Every row comes from one small tree of marks. Brackets hold a mark, then the marks that hang from it, in alphabetical order. Every link used is in the known rows. Which tree was each row made from?
Known rows:
{sobop bilom}: [ 1.40  0.82  0.02  0.15 -1.04  2.46  1.11  0.17 -1.74 -0.19  0.75 -1.03
  1.90  0.12  1.50  1.46  0.68  2.90]
{fepi gege {nuzo {buvo {notamur fizo} {sobop bilom}}}}: [ 1.81  3.32  5.57 -4.74  3.62  1.91 -6.27 -1.77 -2.29  2.81  4.19 -1.37
  0.89  1.59 -0.35  3.01  6.85  1.38]
{bilom {sobop {buvo {notamur fizo}}}}: [ 5.09  1.83  2.69 -3.72  1.98 -0.26 -4.14 -3.18 -2.76 -0.77  1.41 -1.05
 -1.52 -0.09 -0.59  0.32  4.61 -1.24]
{notamur {buvo sobop}}: [ 0.17  1.95  0.90  0.49  2.59 -2.46 -2.19  3.18 -0.72 -0.58 -2.89  0.29
 -1.20  1.29  0.23  0.29  1.76 -1.81]
{nuzo {buvo {notamur fizo}}}: [ 2.69  2.16  4.05 -4.02  3.95 -0.16 -4.77 -2.69 -0.70  0.92  1.35 -0.09
 -0.05 -0.09 -0.81  1.34  6.26  1.80]
{buvo {notamur fizo} nuzo}: [ 0.76 -0.14  2.90 -1.24  1.31  2.89 -6.89 -5.40 -1.35 -0.68  0.75 -0.59
  0.39 -0.34  0.80  2.56  5.60  2.03]
{bilom {sobop {buvo notamur}}}: [ 5.22  2.87  1.37 -3.20  1.98 -1.11 -2.15 -0.75 -2.91 -0.83  0.82  0.82
 -1.46 -0.61  0.99  1.75  2.01 -1.92]
{gege {fepi {nuzo {buvo {notamur fizo} {sobop bilom}}}}}: [ 2.77  3.36  5.57 -3.87  3.57  1.26 -7.24 -2.63 -4.56  1.45  3.11 -1.66
  0.75  1.92 -2.68  5.63  3.71  1.88]
{fepi gege}: [-1.25  0.36 -0.22 -0.22 -0.57  0.95  2.56 -0.69  1.66  0.69  0.99 -0.78
 -0.45 -1.45  0.09 -0.79 -0.33 -0.30]
{bilom {sobop {buvo {notamur fizo} nuzo}}}: [ 4.63  1.37  2.08 -2.37  2.17  0.67 -5.94 -5.62 -4.01 -0.88  1.05 -0.64
 -1.43 -0.24  0.79  1.67  4.82  0.11]
{bilom {sobop buvo}}: [ 3.92  1.51 -0.85 -1.14  0.80 -2.21  0.83 -0.12 -2.77 -0.22  0.31 -0.20
 -1.92  0.05  0.00 -0.94 -0.79 -2.00]
{bilom sobop}: [ 2.17 -0.39 -0.17 -0.68 -0.98 -2.44 -0.48  0.51  0.62 -0.77  0.48  1.31
 -1.16 -0.34 -0.29  0.49 -1.03 -0.30]
{nuzo {buvo {notamur fizo} sobop}}: [ 1.68  2.68  4.52 -4.45  5.16 -2.31 -7.89 -0.85 -0.03 -0.45  1.09 -0.24
 -0.69  1.60 -1.06  2.62  7.61 -0.03]
{notamur {fizo {sobop {buvo nuzo}}}}: [ 2.48  0.24 -0.55  0.87  2.33  2.57 -4.49 -4.23 -6.09 -0.54 -0.22 -3.52
  1.42 -0.54  0.38 -1.90  2.42  0.08]
{buvo notamur nuzo {sobop bilom}}: [ 1.41  2.22  1.94 -1.28  1.57  2.52 -6.71 -0.95 -2.44 -2.27  0.72  0.11
  1.69  1.02  3.50  6.72  5.15  2.47]
{fepi gege {nuzo {buvo {notamur fizo}}}}: [ 1.38  2.00  5.13 -4.45  3.39  1.57 -4.42 -3.82 -1.21  4.34  3.61 -0.18
 -0.42 -0.32 -1.68  0.42  4.78  0.33]
{buvo {notamur fizo} nuzo {sobop bilom}}: [ 1.17  1.07  3.25 -1.62  1.60  3.40 -8.75 -3.39 -2.35 -2.27  1.22 -1.70
  1.59  1.53  2.04  5.22  7.70  3.07]
{nuzo {buvo notamur}}: [ 2.87  3.37  2.77 -3.61  3.92 -1.09 -2.77 -0.38 -0.73  0.94  0.83  1.81
 -0.08 -0.71  0.63  2.92  3.78  1.10]

Which tree is each row?
[ 1.19  2.18  0.21  1.84  1.76  1.03 -2.89  0.96 -3.67 -0.85 -2.50 -0.55
  0.69  1.29  3.11  3.19  2.69  2.38]
{notamur {buvo nuzo {sobop bilom}}}
[ 2.78  1.99  4.49 -3.94  3.80  2.07 -6.26 -2.63 -2.81  3.09  3.35 -0.52
  1.77 -1.61 -1.54  0.14  4.25  0.13]
{fepi gege {nuzo {buvo {notamur {fizo sobop}}}}}
[ 1.74  2.71  2.56 -2.40  1.47  1.41 -4.94  1.34 -1.08 -2.26  1.04 -0.16
  1.69  1.16  2.24  5.37  4.89  1.13]
{buvo notamur {sobop bilom}}
[ 3.20  3.46  4.50 -4.31  4.20  0.13 -6.74 -0.67 -1.62 -0.63  1.76 -1.39
  1.15  1.65  0.50  4.03  8.29  2.74]
{nuzo {buvo {notamur fizo} {sobop bilom}}}
[ 4.06  2.79  4.41 -3.79  2.75  4.47 -5.15 -2.47 -4.52  2.94  4.05 -1.59
  3.64 -1.60  0.08  1.68  4.96  3.12]
{fepi gege {nuzo {buvo {notamur {fizo {sobop bilom}}}}}}
[ 3.65  2.07  4.52 -3.11  3.78  1.55 -7.10 -3.48 -5.07  1.87  2.25 -0.71
  1.57 -1.17 -3.90  2.73  1.18  0.60]
{gege {fepi {nuzo {buvo {notamur {fizo sobop}}}}}}
[ 2.48  1.72  2.20 -1.75  3.19  3.18 -5.53 -6.00 -4.59 -0.02  0.61 -2.08
 -0.36  0.02  1.02  1.21  5.92  0.33]
{sobop {buvo {notamur fizo} nuzo}}
[ 1.54  3.55  4.25 -3.63  4.56 -1.90 -6.37 -0.42 -2.95  1.76  1.82  1.30
 -1.16  1.37 -2.76  5.57  0.62 -1.56]
{gege {fepi {nuzo {buvo notamur sobop}}}}
[ 4.08  3.64  0.89 -1.06  2.16  4.69 -2.32 -3.50 -6.38 -0.21  0.77 -1.34
  1.63 -0.37  4.07  4.17  4.10  2.57]
{sobop bilom {buvo notamur nuzo}}
[-0.22  1.42  0.24  1.65  2.68 -1.47 -4.10  0.81 -1.97 -0.65 -3.23  0.53
 -1.22  1.23  1.53  1.61  2.05 -0.46]
{notamur {buvo nuzo sobop}}
[ 4.85  2.44  0.71 -2.08  2.09 -0.18 -3.99 -3.22 -4.17 -0.81  0.51  1.12
 -1.49 -0.75  2.22  3.17  2.36 -0.60]
{bilom {sobop {buvo notamur nuzo}}}
[ 0.32  1.65  1.63 -1.86  2.17 -0.44  0.51 -0.72 -1.20  4.99  2.70  0.53
 -0.75 -0.13 -1.11 -0.81 -0.68 -0.27]
{fepi gege {nuzo buvo}}
[ 1.54  3.10  3.82 -4.05  3.38  0.71 -2.37 -1.39 -1.36  4.33  3.16  1.69
 -0.30 -0.77 -0.22  1.91  2.27 -0.21]
{fepi gege {nuzo {buvo notamur}}}
[ 3.99  2.82  0.30 -0.73  3.57  2.87 -5.37 -2.36 -6.38 -1.28 -0.29 -0.46
  1.78 -1.67  2.69  2.24  2.84 -0.49]
{fizo {sobop {buvo notamur nuzo}}}
[ 5.38  3.71  0.22 -0.61  2.56  5.35 -4.16 -2.25 -7.97 -1.37  0.44 -1.65
  3.72 -1.60  4.19  3.82  3.46  2.37]
{fizo {sobop bilom {buvo notamur nuzo}}}
[ 3.27  0.60  0.43  2.46  0.92  4.48 -3.72 -2.15 -5.83 -0.69 -1.95 -2.42
  3.57 -1.28  2.11  0.35  3.24  4.61]
{notamur {buvo nuzo} {fizo {sobop bilom}}}
[ 3.89  1.11 -0.58  1.01  1.35  4.97 -3.29 -4.09 -7.82 -0.71  0.50 -4.53
  3.23 -0.41  1.90 -0.38  3.10  2.93]
{notamur {fizo {sobop bilom {buvo nuzo}}}}
[ 3.42  0.59  2.15 -0.64  0.80  5.87 -7.43 -4.03 -4.60 -2.12  1.10 -1.79
  4.36 -1.58  2.51  3.91  5.74  4.66]
{buvo {notamur {fizo {sobop bilom}}} nuzo}
[ 0.16  0.85 -0.29  0.99  0.36  1.36 -3.83 -0.38 -2.34 -1.49  0.15 -0.96
  1.21  1.70  2.64  3.98  2.29  2.46]
{buvo nuzo {sobop bilom}}
[ 4.26  1.58  0.06 -0.23  1.24  3.95 -1.33 -1.73 -6.41 -0.81  0.83 -4.84
  3.32 -0.25  0.60 -1.77  2.81  1.53]
{notamur {fizo {sobop bilom buvo}}}
[ 1.51  2.71  0.84  0.62  1.57  0.02 -1.03  3.33 -2.38 -0.89 -2.18 -0.78
  0.87  1.34  1.76  1.76  2.41  1.00]
{notamur {buvo {sobop bilom}}}
[ 0.41  2.19  2.18 -1.43  3.29 -3.09 -3.42  0.21 -2.79  2.36  1.35  0.27
 -1.55  2.08 -3.73  2.88 -2.32 -1.65]
{gege {fepi {nuzo {buvo sobop}}}}
